Each row was made from one path, in order. Every step used is in the known rows, and no mark comes twice. Write each row's path.
In the rows, zero is written as 128.
Known rows
A-N-H-V: [125 165 112 121 123  88 110 223 100  96 112 108 122 103 118 134 106 155
 155 118 113 142 160  83 127 102 121 120  97]
S-N: [131 138  93 133 127 110 121 187 129 115 156 139 109 120 106 150 122 158
 128 105 100 142 149 113 132 124 150 147 140]
E-V: [123 149 113 107 141 120 128 105 166 124 116 139 124 143  98 108 119 149
 120 109 102 142 142 122 128  96 134 136 113]
S-Z-L: [123 141  59 171 125 104 121 110 108 119 121 140 155 124  97 149 152 149
 124  94  82 151 167 123 169 119 137 131  89]
V-H-R-A-N-S: [147 156 113 121 127  67 121 207  59  39 147 165 125  93 118 183 131 182
  83  68 134 158 152 102 123 123 136 104  84]
N-A: [139 146 118 129 101 111 140  93 133 106 109 146 120 128  98 145 123 186
 124 111 114 149 149 126 125 115 133 133 120]
L-Z-S-N-H: [140 154 156 143 141 133 118 212 143  69 133 137 105 103 107 143 146 163
 171 168 120 105 124  88 138 133 141 107  90]
R-S-Z: [125 136  60 131 124 103 151  84 131  76 114 121 131 150 103 154 133 157
 133  84  78 139 135 116 126  98 132 161  75]
V-H-L-Z-S: [161 153 143 139 139 128 112 134  94  94 129 126 155 127 115 154 175 151
 136 170 118 108 172  89 173 130 135 108  88]
R-S-N-H-L-Z: [141 156 124 143 142 107 102 195 134  53 140 137 137 135 102 171 148 173
 188 149 116 109 222  87 139 117 145 136 105]
Z-S-N: [138 142 107 142 125 130 119 196 147 101 156 137 105 112 109 125 145 156
 136 114 107 129 125 101 154 119 127 153 109]
S-Z-L-H-R-A: [127 162  54 172 127  89 121 100  89  93 114 204 146 110 111 162 149 163
  48 117  96 188 203 109 154 155 101 122  81]
N-S: [137 134 106 135 127 100 135 133 142  77 124 123 119 133 102 162 128 174
 127  78 116 128 125 126 129 116 129 123  93]
E-V-H-L-Z-S-N: [149 167 144 116 151 143  97 192 128  92 178 149 144 127 109 119 168 155
 133 158 107 108 178  87 172 127 133 114 102]
R-S-Z-L-H: [127 155  27 180 133 100 127 108 101  62 111 127 149 142 102 166 167 158
  63 105  91 146 165 101 193 131 116 185  71]
R-S-Z-L-H-N-A: [136 163  39 166 107  91 125  61 109  50  94 144 143 103  98 161 166 194
  52 127  95 155 183 119 180 136 120 189  74]
S-N-H: [135 151  97 134 132 104 116 194 119  84 131 144 115 116 101 162 117 162
 139 127 108 135 163 109 134 121 170 148 128]
R-S: [135 136  89 132 129  98 134 119 140  79 109 121 123 147 103 148 133 158
 132  95 112 131 143 106 140  93 128 170 103]
E-V-H-N-A-R: [140 193 116  90 122 101 131  30  98 103 114 163 123  91 111 133 111 163
  82 132 111 172 167 118 148 124 163 127 112]
Z-L-H: [137 156  66 178 137 103 112 140  98 106 107 134 140 125 105 155 156 154
  60 131 117 150 177 105 199 146 125 161 116]
S-N-H-V-E: [125 153  96 180 120  85 106 194 138  99 148 147  90 101 138 165 113 151
 111 132  93 133 154  76 126 129 129 123 103]
L-H-R: [133 151  85 119 133 102 139 136 110 125 104 126 114 112 112 155 114 154
  23 139 113 160 183 123 121 153 125 128 116]
N-A-R: [130 170 116 136 102 114 143  59 116 122 119 158 112 113 110 148 107 165
 143 105 114 173 162 109 135 126 135 114 113]
A-R-H-N-S: [135 176  90 134 131  80 140  73 108  59 122 148 110  88 113 165 116 161
 116  98 121 149 149 124 145 148 154  82  74]
H-L-Z-S-N: [142 145 143 149 133 144 101 195 151 113 165 137 127 111 112 131 166 158
 180 153 108 113 186  88 149 132 116 109 102]
L-H: [135 152  82 137 133 115 137 119 110 109 106 122 117 132 114 154 125 156
  63 137 106 145 146 109 148 143 135 158 115]
Z-S-N-A-R-H-L: [141 192 108 161 101 124 114 131 110  76 179 184 123 102 110 130 149 178
 150 119 114 155 210  87 181 150 119 106  95]
L-H-V-E: [126 155  82 178 122  98 125 116 127 125 122 128  93 117 148 162 122 145
  36 142  93 145 137  73 140 151  93 134  89]
H-N-S-Z-L: [132 141  61 163 125  82 116  99 128  75 113 134 152  88  96 160 158 171
 114  83  90 142 159 143 160 123 141 125  65]
Z-S-N-H-R: [143 150 118 127 132 107 114 223 140  84 130 143 106  86 103 133 127 158
 104 136 119 133 174 112 126 125 133 127 103]
A-R-S-N: [124 164  78 138 129 101 123 155 124  89 160 141 101 122 114 157 116 146
 152  80 107 159 163  86 148 117 136 158 114]
L-Z-S-N: [134 142 149 139 137 139 123 203 151 100 155 134 100 107 114 129 150 160
 167 145 113 112 113  90 139 134 122 105 100]

Write each row's path
[138 153  90 124 133  87 134  91 109  85 102 140 122 101 106 142 127 156
  96 139 112 137 154 134 137 132 167 116 108] => R-H-N
[142 166 118  92 142  88 120 105 104  87 125 207 136 131 110 137 117 157
  69 116 118 166 167 111 122 111 129 110 114] => E-V-H-R-A
[114 158  37 218 118  92 115 109 109 119 131 142 127 108 141 166 150 142
  32 125  70 156 160  78 178 158  87 127  61] => S-Z-L-H-V-E
[136 183 142 160 140 131 124  94 109 100 133 153 134 115 119 135 157 139
 180 158 120 130 189  81 173 154 116  51  61] => A-R-H-L-Z-S
[121 154  55 163 135  70 112 212  87  57 109 111 149  92  94 157 148 159
 104  87 106 150 215 111 148  97 137 141  51] => A-N-H-R-S-Z-L
[138 141 157 138 139 137 134 134 152 107 109 124 113 119 113 126 153 153
 163 152 119 110 107  97 135 123 114  97  78] => L-Z-S
[130 192 135 156 112 118 119 127  97  92 177 183 122 112 111 160 131 184
 171 142 117 152 228  94 145 170 138  48 112] => S-N-A-R-H-L-Z
[145 168 149 157 111 133 115 169 131  60 170 171 126 117 102 132 171 198
 158 157 121 111 184  97 159 152 114  76  96] => R-H-L-Z-S-N-A
[143 136 103 121 128  90 126 107 147  79 106 121 119  96 104 156 129 172
 115 100 113 132 138 139 121 115 146 131  94] => H-N-S
[157 152  84 132 128 102 111 115  70 109 131 129 167 139 108 171 144 149
 104 128 103 137 209 111 169 119 163 147 124] => V-H-L
[144 163  96 124 106 106 135  72 116  96  88 138 112  94 110 152 128 189
  47 159 112 157 163 129 137 148 144 163 119] => L-H-N-A
[132 148 124 130 125  79 122 202 116  65 138 165 109  93 115 155 127 183
 122  59 131 161 162 108  98 113 111  98  78] => H-R-A-N-S
[135 174 121 147 101 130 125 139 135 102 160 166  92  91 114 128 130 173
 151 106 112 161 141  87 154 134 117 130 104] => Z-S-N-A-R
[127 140  65 176 123  95 124 121 124  73 131 136 153 124  91 168 157 169
 126  61  92 140 148 130 167 123 126 117  66] => N-S-Z-L
[130 165  69 162 124  92  99 162 103 113 118 135 143 121 116 143 136 150
  68 130 113 156 176  85 198 144  76 135 119] => Z-L-H-V
[125 177  59 133 127  85 156  37  99  57 127 150 118  90 114 169 115 160
 118  89  88 159 140 132 130 152 158  72  44] => A-R-H-N-S-Z
[128 159  36 165 133 100 119  82  94 109  97 132 147  90 108 156 156 153
  48 144  81 163 181 126 178 151 146 160  87] => S-Z-L-H-N
[124 138  99 172 115  91 120 119 147 136 127 133 101 114 141 146 121 140
  99 117  91 137 135  85 122 120 100 112  95] => H-V-E
[122 157 109 178 124  81 111 201 114 103 121 114  97  86 143 149 120 148
 118 123 103 132 150  67 122 110 128 121  70] => A-N-H-V-E
[132 165  53 168 107  99 126  57  99  93  97 151 144  85 101 156 156 188
  47 143  89 168 186 133 172 153 135 157  90] => S-Z-L-H-N-A
[123 164 122 189 119  73 102 175 111  77 121 178  98  92 151 152 127 159
 150 120 109 151 146  49 120 109 109 120  66] => R-A-N-H-V-E
[128 151 108 175 122  83 118 126 138 105 106 137 105 109 137 162 116 145
 109 140  98 131 146  81 123 119 120 115  84] => N-H-V-E
[138 156  79 123 133 102 129  92 113 111  89 119 114  98 116 150 127 157
  50 160 106 151 159 120 143 146 152 165 113] => L-H-N
[128 176  84 130 134  88 137  55  93 104 110 152 110  87 117 147 111 137
 119 132 111 162 168 118 145 147 165  99  99] => A-R-H-N
[131 153 113 123 136  87 122 221  95 104 102 108 118  81 105 145 111 153
 102 119 124 149 196 119 104 110 159 118  97] => A-N-H-R
